Each row comes from the steps of one path. Every step used is in the known rows, and no mark comes twice. Write the path behind each row, first mark first.
Known rows:
damav digobid kufig tere dovag: [ 0.66 -3.32 -2.19  0.00  0.04 -5.26  2.52 -1.35  1.28  2.96 -1.71 -0.23
  0.49  0.75 -1.66 -3.30 -1.52 -2.69 -2.76  2.00  1.60  4.15]
digobid pepa: [ 0.91  2.34  2.52 -3.12 -3.94  5.16 -1.28 -1.55 -2.42  1.88  1.14  0.50
  4.12 -0.91  0.97 -1.63 -1.05  2.96  2.07 -2.83 -3.51 -0.40]
gipas tere dovag digobid kufig: [-0.05  4.31  0.56  0.21  4.75 -1.24  3.94  2.83 -4.87 -0.35 -2.59 -3.80
 -3.38 -2.60 -2.98  0.37 -6.95 -3.00  0.10  2.26 -0.13  7.67]
pepa digobid gipas tere: [-5.90 -5.97 -1.15 -1.27 -5.68  2.24 -0.65 -2.05 -0.03 -3.43 -4.15  1.90
 -2.45 -1.80  2.09  3.01 -3.22 -4.87  2.45  3.24  1.22  0.91]
digobid gipas: [-1.45 -4.02 -0.38 -4.24 -4.08  3.45  1.46 -0.52 -0.36  0.42  0.13 -0.06
  0.99  1.46  0.61  2.11 -2.79  2.65  1.47 -1.60  0.66 -0.16]
pepa digobid: [-2.54 -0.49  1.02 -1.70 -5.45  0.99 -0.29  1.31  0.46  0.91 -2.15  4.32
  1.52 -0.76  2.58 -0.05 -2.58 -1.17 -1.25 -1.57  0.19 -1.15]
dovag digobid: [ 0.02  5.42  0.60 -1.65 -2.22  2.16  2.08  4.02 -2.61  1.50 -2.55  0.53
  0.43 -2.28  1.28 -1.00 -3.76  1.71 -1.49 -1.11  1.11 -0.96]
kufig tere damav: [ 2.97 -1.04 -3.72  2.31 -4.36 -2.87  0.16 -0.19  2.63  1.77  0.70  2.88
  0.74 -2.78  0.57 -0.59  1.78  0.60 -0.01 -2.94 -2.23 -3.91]
sazi tere: [-1.88  0.31  2.45 -0.62 -3.39  1.97 -4.19  0.34 -0.35 -2.24  2.77  0.46
  1.89  1.00  4.39  0.51  1.60  1.58  1.53 -3.98 -0.12 -1.37]
pepa digobid sazi tere dovag: [-6.18 -2.23  5.83  1.79  4.81  2.33  0.61  1.42  2.41 -3.57  2.32  0.22
 -1.48  4.53  2.15  1.73 -0.62 -0.62 -0.49 -0.65  2.86 -1.57]
gipas digobid kufig: [ 3.83  2.57 -0.94 -1.39  0.04 -0.86 -0.77  3.07 -1.28  1.35 -1.83  1.35
  2.04  0.22 -2.47  1.13 -0.37  0.85 -1.47  1.21 -2.40  3.80]
dovag digobid sazi: [ 1.30  4.60  0.64 -1.63  0.72  5.68  1.76  3.60 -1.71  1.36 -1.09 -1.52
 -0.98  1.72  1.02  0.21 -2.28  5.00 -1.44  2.34 -0.48 -2.19]
damav digobid sazi: [ 0.79 -0.47  0.45 -3.41 -0.47  3.17 -2.41 -1.06  0.99  2.43 -0.74  2.82
  0.64  4.56  2.14 -0.93  3.39  3.25 -0.29  1.77  0.58 -2.35]
sazi tere damav digobid: [ 1.22  0.26  1.68  0.66  1.39 -2.53 -2.36 -3.13  1.24 -1.42  2.48  2.79
  0.17  0.09  2.29 -2.23  3.25 -0.61  0.83 -3.86  1.24 -3.45]
digobid sazi tere: [-0.80  0.10  2.44 -0.77 -0.75  5.87 -4.71  0.11  0.92 -2.28  3.55 -0.78
  0.96  5.21  4.28  1.83  3.70  5.13  1.96 -0.52 -1.21 -3.56]
gipas tere damav digobid: [ 2.09  0.03 -1.73  0.15 -0.79 -3.49 -3.02 -3.45  0.32  0.05 -1.48  4.45
 -2.14 -3.39  0.96 -1.05  3.39 -3.03  2.28 -1.04 -1.17 -0.66]
sazi tere damav digobid kufig: [ 3.89  1.75 -0.16 -0.57  2.28 -2.33 -1.13 -4.67 -0.31 -0.73  2.46 -0.25
 -0.19  2.70 -0.42 -3.23 -0.04  0.70  0.52 -0.37 -0.77  0.67]
tere damav: [ 3.72  1.93  0.13 -1.32 -2.15 -0.74  1.30  0.31  0.49  1.80  2.27  3.50
  0.55 -1.03 -0.26  0.08 -0.01  3.02  0.50 -4.69 -2.82 -1.62]
dovag digobid gipas: [-1.87  0.22  0.27 -2.92 -1.14  4.24  4.17  1.61 -2.55  0.14 -2.83 -2.36
 -1.19 -0.58 -0.70  0.72 -6.87  1.74 -0.52  1.48  3.02 -0.47]
kufig digobid sazi tere: [-0.19 -1.34  0.45  0.08 -0.35  1.81 -2.96 -3.40  3.29  0.14  3.53 -4.48
  1.48  4.00  2.43  0.19  5.97  0.64  1.72  1.57  1.38 -6.51]
sazi tere gipas: [-2.85 -1.42 -0.36  0.82 -2.34 -0.50 -4.31 -0.29 -0.33 -2.22  4.62 -0.34
  0.07  1.32  2.38  1.24  4.51  0.47  0.33 -2.18 -0.30  0.77]
sazi tere damav: [ 1.59  1.56  1.76  1.33 -0.38 -0.40 -1.68 -0.41  0.63 -2.27  4.65  1.23
  0.55  0.49  1.71 -0.02  1.74  1.95  1.97 -5.64 -1.57 -3.04]
kufig tere damav digobid sazi: [ 3.96 -2.98 -4.29  1.39 -0.45 -1.44 -0.83 -3.18  4.39  2.12 -0.17  2.91
 -1.36  1.95  0.67 -1.75  5.06  1.97 -0.95  2.06 -1.13 -5.94]

Which path is each row?
[ 1.07  2.51  2.22 -0.42  1.04  2.08 -1.86  1.23 -1.68  0.95 -1.29  0.99
  4.13 -2.99 -1.39  0.11  1.84  0.37  0.87 -1.62 -2.14 -0.05]  gipas digobid pepa
[-0.49 -0.34 -1.86  1.19  0.21 -2.97 -2.27  3.31  0.71  0.08  0.43  2.34
  0.68 -1.66 -2.37  2.44  4.99 -1.11 -2.19 -0.46 -0.89  2.43]  tere gipas digobid
[-1.36  4.36  2.38  0.13  2.85  5.94 -1.40  2.71 -1.38 -2.56  0.32 -3.36
 -1.30  2.53  3.31  0.59 -0.19  4.14 -0.09  2.24  0.84 -3.40]  dovag digobid sazi tere
[-4.33 -7.64 -0.63 -0.52  1.05 -3.34  3.51 -4.12  1.82  0.18 -0.66 -4.65
 -2.27 -2.57 -3.21  1.29 -0.60 -7.40  3.00  0.99  4.64  0.59]  kufig digobid gipas tere dovag
[-1.75 -2.50  3.09  1.55  4.88 -0.24  1.13 -2.08  3.67  0.13  5.04 -4.59
  0.28  3.65 -0.15 -0.12  4.12 -1.66  0.92 -0.73  3.96 -4.21]  kufig digobid sazi tere dovag
[ 0.78  0.64 -0.31 -2.69 -4.98  0.32  0.66  0.01 -0.89  1.12 -2.72  2.26
  1.10  1.37  0.32 -0.91 -6.00 -0.44 -1.59  2.23 -2.46  3.06]  pepa digobid kufig
[-1.25 -3.45 -5.98  4.32 -2.90 -5.83 -3.31  2.19  2.25  0.17 -0.78  1.55
  0.72 -3.98 -1.52  1.59  7.01 -3.27 -2.57  1.85 -0.21  0.56]  kufig tere gipas digobid
[ 1.15 -1.93 -2.53  3.23  3.31 -5.85  2.93  3.60  0.99  0.83 -1.52 -1.37
  1.18 -2.34 -3.88  0.82  0.00 -2.90 -2.69  1.31  0.55  4.48]  gipas digobid kufig tere dovag
[ 6.13  2.34 -1.96 -1.86 -0.15 -3.10  1.37 -2.66 -0.31  3.28  0.01  2.36
  0.02  1.63 -2.73 -3.05 -1.43  1.26 -0.68  0.23 -2.77  1.76]  tere damav digobid kufig
[-2.05 -0.49  1.32 -1.52 -2.94  4.83 -0.77  0.88  1.80  0.94 -1.37  3.24
  0.28  3.59  2.70  1.46 -0.71  1.87 -1.18  2.02 -1.00 -2.45]  pepa digobid sazi
[ 0.45  0.51 -1.84  1.31  1.25  0.95  3.66 -1.04 -2.09 -1.99 -2.35 -1.95
 -4.85 -4.32 -2.31  2.12 -4.92 -1.93  2.44  1.82  0.16 -0.56]  dovag digobid gipas tere damav
[ 0.31  1.03 -1.82  2.87  3.16 -3.74 -3.87  1.16 -1.06 -3.38  2.26 -1.77
  0.27  0.77 -2.42  1.79  4.40 -1.64 -0.62  2.57 -1.53  4.88]  sazi tere gipas digobid kufig
[-3.34 -5.58 -1.59 -2.86 -3.05  1.22 -2.60 -4.62 -1.17 -1.06 -3.78  1.06
 -1.89 -0.77  1.37  1.00  1.01 -2.88  2.88  3.26  2.42  0.88]  damav digobid gipas tere
[-2.17 -3.89 -1.68  2.07 -1.32 -3.93  4.08  0.73  2.02  1.18 -2.24  0.44
  0.16 -0.59 -0.86 -1.27 -5.92 -4.23 -3.21  2.15  0.49  3.76]  pepa digobid kufig tere dovag
[ 1.44 -3.88 -0.79 -2.98  0.18 -0.92  2.94 -4.38  1.47  1.51 -0.20  1.83
 -1.23  1.59 -1.89 -1.00 -1.07  0.49  0.53 -1.07  2.47 -1.86]  tere damav digobid gipas
[-3.78 -1.25  4.62  0.33  1.98 -0.29  0.33  1.98 -0.14 -2.22  4.21 -0.12
  0.53  0.93  2.19  0.83  0.26 -0.01  0.66 -6.36  2.26  0.83]  sazi tere dovag
[ 6.55  0.57 -5.56  4.20  0.93 -5.78  0.60  1.01  1.89  1.08 -1.10  0.53
  1.07 -2.58 -3.92  0.30  1.60 -0.90 -1.50  1.61 -3.54  0.48]  gipas digobid kufig tere damav
[ 3.19  1.22 -0.86 -4.08 -3.24 -0.48 -0.87 -2.05 -1.62  3.29 -1.88  1.88
  1.59  3.08 -0.27 -2.84 -1.72  0.99 -0.92  1.80 -0.71  3.11]  damav digobid kufig
[-1.04 -3.56 -5.85  1.63 -6.62 -3.21 -2.54 -0.22  1.29  1.43  1.23  0.95
  0.49 -1.38  0.94  0.33  3.90 -0.76 -1.47  0.09 -1.07 -0.07]  kufig tere gipas
[-2.55  4.32  4.15  1.22  5.21  2.75  3.06  0.55 -4.98 -0.69 -3.02 -3.54
 -1.33 -6.48 -1.54 -1.45 -4.56 -3.26  2.04 -1.00  0.30  3.58]  gipas tere dovag digobid pepa
[ 0.99  5.14  1.58 -0.76  5.22 -0.57  7.01  4.35 -3.29  1.63 -1.30 -3.77
 -1.03  0.03 -4.09 -1.27 -8.24  0.64 -2.91  0.55  0.99  5.83]  tere dovag digobid kufig
[-4.31  2.84  4.91  1.81  5.31  0.32  2.94  4.23 -2.05 -2.81  0.89 -2.99
 -1.25 -1.57  1.25 -0.86 -3.95 -0.57 -1.40 -3.56  4.93  0.45]  sazi tere dovag digobid
[-2.55 -1.18  5.19  0.95  5.73  3.04 -0.01  1.49  1.38 -2.43  5.08 -1.53
 -0.50  4.90  1.89  1.94  1.62  3.03  0.81 -3.14  1.55 -0.74]  digobid sazi tere dovag
[ 0.56  1.19  0.38  0.72  1.12 -0.63 -2.04  0.67 -1.38  0.28  0.85  0.41
  2.54 -2.22 -3.70  0.22  4.00 -0.80 -0.49  0.07 -2.69  1.94]  tere gipas digobid pepa
[ 3.27 -1.19 -2.35  1.53 -1.97 -2.28 -0.35 -5.90  1.60  2.72 -0.88  1.95
  1.93 -3.52 -0.44 -4.94  1.88 -1.49  0.83 -0.64 -1.71 -4.03]  kufig tere damav digobid pepa
[-0.27  0.72  2.66  1.46  3.54  3.22 -5.04  2.38  1.60 -3.54  1.60 -0.36
  0.92  2.78  2.07  3.45  7.13  2.29  0.73  0.57  0.07 -3.24]  gipas digobid sazi tere
[ 5.96  4.77 -5.47  2.97 -0.68 -2.74  4.22  0.55 -0.94  1.69 -2.21 -2.62
 -0.98 -3.20 -2.82 -2.21 -4.65  0.56 -2.01  2.89 -2.44  0.35]  dovag digobid kufig tere damav
[-2.02  2.34  2.46  1.17  6.78  2.70  2.43  3.20 -2.27 -1.24 -1.31 -2.10
 -4.71 -1.36 -0.44  2.00 -1.94  0.17  0.79  2.06  0.67  1.90]  gipas tere dovag digobid sazi
